What can hang from each mark
U: F W Y
E: K X
K: E Y
Y: K U
W: U
F: K U

Every row comes from one small tree of marks. The marks that hang from a mark follow it in brackets, in alphabetical order. Every link used is in the known rows. Which tree was each row made from?
Known rows
Y(K(E) U(W)): [ 3.05  0.49  1.84 -0.23 -2.47 -4.90 -0.85  0.53  0.42  2.66 -0.42  1.29
  5.74 -0.32  2.74  0.27 -0.46  1.59  1.61 -0.67 -0.29  0.04]
U(W): [ 0.77 -0.07  0.03 -0.26 -1.56 -1.78 -0.87  0.11  1.09  1.02  0.79  0.03
  3.01 -0.17 -0.18  1.49 -0.35  0.43  0.27 -1.35  0.01  0.48]
U(F W): [ 0.31 -0.44  0.19  1.01 -0.02 -0.90 -1.66  0.03  0.89  3.03  1.05  1.82
  3.92 -1.50 -0.24  1.91 -0.49  1.42 -0.11 -0.64  1.63  1.25]
E(K(Y) X): [ 2.18  3.63  0.07 -0.12 -1.43 -1.49 -3.28  1.77  2.57 -1.27 -3.65  1.54
  4.82 -4.16  4.21  2.61  0.99 -0.25  2.56 -0.68  2.66  2.90]
W(U(Y(K))): [ 0.57  1.56  0.32  1.54 -1.75 -3.03  0.06  0.24  4.92  0.06 -0.69  2.52
  4.30  0.32 -1.02 -0.12  1.10 -1.76 -3.48 -0.19  0.84  1.11]
W(U(F)): [-0.60  0.09  0.02  1.93 -2.00 -1.59 -0.09  0.99  0.83  1.55 -0.40  3.41
  2.37 -2.24 -0.03  2.17  0.98 -0.02 -3.73  0.54  3.07  0.33]
K(E(X) Y): [ 1.33  2.86  0.27  0.55 -2.07 -2.97 -1.41  3.48  1.02 -0.47 -2.56  1.58
  2.46 -2.48  4.03  2.03  0.52  0.91  2.63  0.17  2.64  1.47]
F(K(E(X))): [-1.29  3.76  0.05  1.31 -3.32 -2.97 -3.17  3.66  2.07 -0.97 -4.23 -0.06
  2.98 -2.76  5.04  1.91  0.61 -1.61  3.05  1.34  0.18  1.74]
U(W Y): [ 0.98 -0.10 -0.60  0.89 -0.20 -2.70 -1.93 -0.06  3.90  1.65  0.51  0.86
  2.33  1.19 -2.04  0.23 -0.12 -0.58 -0.01 -1.61  0.06  0.28]
U(F Y(K)): [ 0.71  1.04  0.26  2.32  1.13 -1.12 -1.52  0.41  3.97  2.26 -0.25  3.27
  5.40 -0.27 -1.14  0.16 -0.31 -0.88 -1.35  0.06  0.25  2.03]
W(U(F Y(K(E)))): [ 0.26  1.78  0.30  2.54 -0.29 -3.35 -1.35  1.49  3.07  2.33 -1.24  4.80
  5.27 -0.84  0.49 -0.59  0.69  0.68 -2.45  0.58  2.84  1.87]
E(K(Y(U))): [ 4.00  1.23  0.25 -0.17 -2.32 -3.67 -1.62  1.35  1.28  0.20 -2.62  2.36
  2.98 -2.37  3.41  2.71  0.51  0.08  0.30 -0.97  1.25 -0.70]
W(U(F(K) Y)): [-1.91  1.76 -0.50  3.96 -2.14 -2.73 -2.28  1.29  5.02  1.38 -2.08  4.08
  1.96 -1.57  0.53  1.82  0.88 -1.57 -3.63  1.35  1.20  0.78]
U(F W Y(K)): [ 1.00  0.60  0.61  2.20  1.23 -1.76 -2.86 -1.10  4.73  3.78  0.90  3.60
  6.66 -0.08 -1.24  0.18 -0.70  0.94 -0.49 -0.96  0.57  2.80]
Y(U): [ 1.71 -0.42  0.48 -0.09 -2.83 -3.18  0.91  1.38 -0.30  0.58 -1.33  0.36
  0.49 -0.15  0.33  2.09  0.09 -1.66 -0.90  0.31 -1.04 -2.24]
Y(K U): [ 2.47  0.82  1.79  0.15 -2.73 -2.87  0.73  0.64  0.95  0.62 -0.94  1.38
  4.47 -0.26  1.10  1.20  0.23 -1.36 -0.22  0.41 -1.48 -0.34]
U(F): [ 0.19 -0.13  0.02  1.53 -0.75 -0.40 -0.54  1.49 -0.04  1.64 -0.63  2.02
  2.43 -1.31 -0.13  1.56  0.03  0.22 -0.75  0.28  0.91  0.85]
W(U(F Y(K))): [ 0.09  1.10  0.63  2.81 -0.54 -2.17 -0.69  0.16  4.52  2.14 -0.72  4.47
  5.46 -0.87 -1.29  0.51  0.80 -0.92 -3.48  0.36  2.22  1.82]
F(K U(W Y)): [-0.12 -0.25  0.14  1.66 -2.74 -4.19 -3.00  0.61  4.63  1.26 -0.50  1.14
  4.31 -0.73 -1.26 -0.28 -0.34 -0.70 -1.46 -1.04 -1.10  2.14]

Which tree is each row?
[ 3.13  2.73 -0.04 -0.08 -2.51 -3.23 -2.29  1.86  2.24 -0.79 -4.11  1.75
  3.63 -4.17  4.41  3.61  1.12 -1.06  1.46  0.16  2.49  0.75] -> E(K(Y(U)) X)
[ 0.67 -0.42 -0.64  2.12  1.08 -1.31 -2.50 -0.13  3.31  3.51  0.74  2.80
  3.38  0.20 -2.17  1.08 -0.56  0.24 -0.60 -0.87  1.49  0.94] -> U(F W Y)
[ 3.20  2.64  0.24  0.86 -1.85 -2.30 -2.81  1.85  2.10  1.15 -3.69  3.70
  4.29 -5.27  4.40  4.63  0.72  0.07  1.34  0.70  3.76  1.07] -> E(K(Y(U(F))) X)
[ 0.95  0.51  1.42  1.19 -4.30 -4.41 -2.58  1.49  2.74  0.89  0.02  2.13
  4.75 -2.54  1.81  1.01 -0.13  1.72 -0.65 -1.25 -0.69  3.07] -> F(K(Y) U(W))
[ 0.45  2.26  0.41  2.73 -1.57 -3.08 -3.35  3.82  1.81  1.56 -2.51  3.98
  3.25 -2.84  5.12  1.78 -0.16  2.04  1.26 -0.14  0.75  1.49] -> U(F(K(E Y)))
[-1.98  1.58  0.35  2.96 -3.48 -2.31 -1.58  1.47  2.56  1.29 -1.65  3.39
  2.89 -3.02  2.36  2.31  1.29 -0.66 -2.80  1.34  1.04  1.32] -> W(U(F(K)))
[ 1.18  3.55  0.91  1.29 -4.90 -5.77 -2.11  3.90  2.29 -0.47 -4.78  2.20
  2.00 -3.89  6.77  3.24  0.97 -1.11  2.79  1.30  0.47 -0.07] -> F(K(E(X) Y(U)))
[ 0.75  3.22  0.49  1.07 -0.48 -2.94 -2.16  2.11  3.96 -0.25 -2.59  1.66
  5.18 -0.58  1.71 -0.06  0.37 -1.42  1.72  0.37  1.13  2.51] -> U(Y(K(E(X))))
[ 1.09  1.33  0.49  2.39  1.41 -2.43 -2.39  1.93  2.64  2.41 -1.18  3.73
  5.65 -0.08  0.52 -1.04 -0.62  0.78  0.04  0.02  1.00  2.15] -> U(F Y(K(E)))
[ 0.58  3.56  1.35  0.30 -2.25 -2.24 -1.76  2.31  1.51 -0.58 -2.38  0.61
  5.74 -2.04  3.61  0.58  0.33 -0.35  2.60  0.78  0.91  3.04] -> Y(K(E(X)))
[-0.58  1.14 -0.30  3.07  0.22 -3.44 -4.83  1.59  4.35  3.65 -1.72  2.78
  3.95 -0.76  2.02  0.43 -0.61  1.02  1.06 -0.48  0.82  1.35] -> U(F(K(E)) W Y)
[-0.92  0.66 -0.30  3.19 -0.23 -2.11 -4.17  0.32  5.47  3.32 -0.28  3.07
  4.16 -0.80  0.15  1.23 -0.47 -0.38 -0.20 -0.39 -0.19  1.37] -> U(F(K) W Y)
[-0.80  0.25 -0.98  2.80 -0.70 -2.15 -0.28  0.84  3.35  2.01 -0.88  3.69
  1.69 -0.89 -1.78  1.33  0.87 -1.14 -3.90  0.73  3.23 -0.10] -> W(U(F Y))
[-0.59  2.11  0.59  2.97 -3.32 -2.91 -2.19  1.97  3.50  1.12 -1.96  5.03
  2.67 -3.74  3.43  3.03  1.27  0.68 -2.51  0.75  1.51  2.10] -> W(U(F(K(Y))))
[-0.72  1.11  0.42  2.14 -1.02 -2.86 -4.09  2.06  1.51  3.20 -0.84  2.67
  4.58 -2.15  3.49  1.23 -0.52  2.34  1.93 -0.29  0.39  1.70] -> U(F(K(E)) W)
[-0.13  4.09  0.25  1.51 -2.12 -3.94 -1.10  1.56  4.40 -0.24 -3.06  2.69
  5.25 -1.47  2.09 -0.11  1.51 -1.41 -0.81  0.90  2.69  1.96] -> W(U(Y(K(E(X)))))
[ 1.18 -0.07  0.90  0.97 -1.39 -3.00 -0.59  0.76  2.58  0.21 -0.25  1.59
  6.16  0.28 -2.75 -1.33 -0.06 -0.76 -2.74 -0.93 -0.34  2.66] -> F(U(Y(K)))
[-0.30 -0.13  1.19  0.92 -4.27 -3.63 -2.19  0.77  1.76  0.82  0.07  0.30
  5.37 -2.08  0.40  0.67 -0.25  0.58 -0.87 -1.02 -1.29  2.44] -> F(K U(W))
[ 2.39 -0.27  1.84  1.07 -1.64 -2.74 -1.30 -0.62  1.12  4.01  0.76  2.84
  6.32 -1.66  0.55  1.56 -0.55  0.90 -0.19  0.16 -0.24  0.81] -> Y(K U(F W))
[ 1.19  0.85  0.72  2.06  1.82 -3.09 -2.99  0.44  3.46  4.05  0.22  3.53
  7.17 -0.11  0.53 -0.97 -0.68  2.40  0.67 -0.90  1.15  2.52] -> U(F W Y(K(E)))
[ 1.15  0.82  1.18  0.63 -3.81 -5.87 -3.26  2.77  1.13  0.93 -1.05  2.15
  5.30 -2.48  3.58  0.51 -0.18  3.27  0.49 -1.37  0.39  2.88] -> F(K(E Y) U(W))
[ 3.46 -0.29  0.87  0.80 -1.16 -4.85 -1.52  2.08 -0.36  4.26 -0.55  4.25
  2.78 -2.13  3.14  2.05 -0.36  3.47  1.17 -0.57  2.42 -0.61] -> K(E Y(U(F W)))
[ 2.17  1.45  1.17  0.79 -3.82 -6.41 -2.64  2.29  1.71  1.76 -2.32  2.67
  2.17 -1.68  5.67  1.65 -0.03  1.59  1.84 -0.58 -0.50 -0.63] -> F(K(E Y(U(W))))
[ 1.21 -1.34  0.08  0.53 -1.35 -3.55 -1.26  0.39  2.98  1.56  1.13  0.88
  4.05  0.45 -3.44 -0.46 -0.21  0.07 -2.23 -1.76  0.89  1.29] -> F(U(W Y))
[ 3.29 -0.95  0.98  1.03 -1.60 -3.52 -1.20  0.71  0.98  3.95  0.16  3.71
  2.90 -2.18  1.20  2.87 -0.09  2.04  0.11 -0.65  1.32 -0.39] -> K(Y(U(F W)))
[ 2.64  1.94  0.61 -0.17 -3.64 -4.97 -0.65  3.82  0.01  0.32 -3.69  1.74
  0.92 -2.66  4.38  2.68  0.79 -0.30  1.95  0.71  1.93 -0.66] -> K(E(X) Y(U))
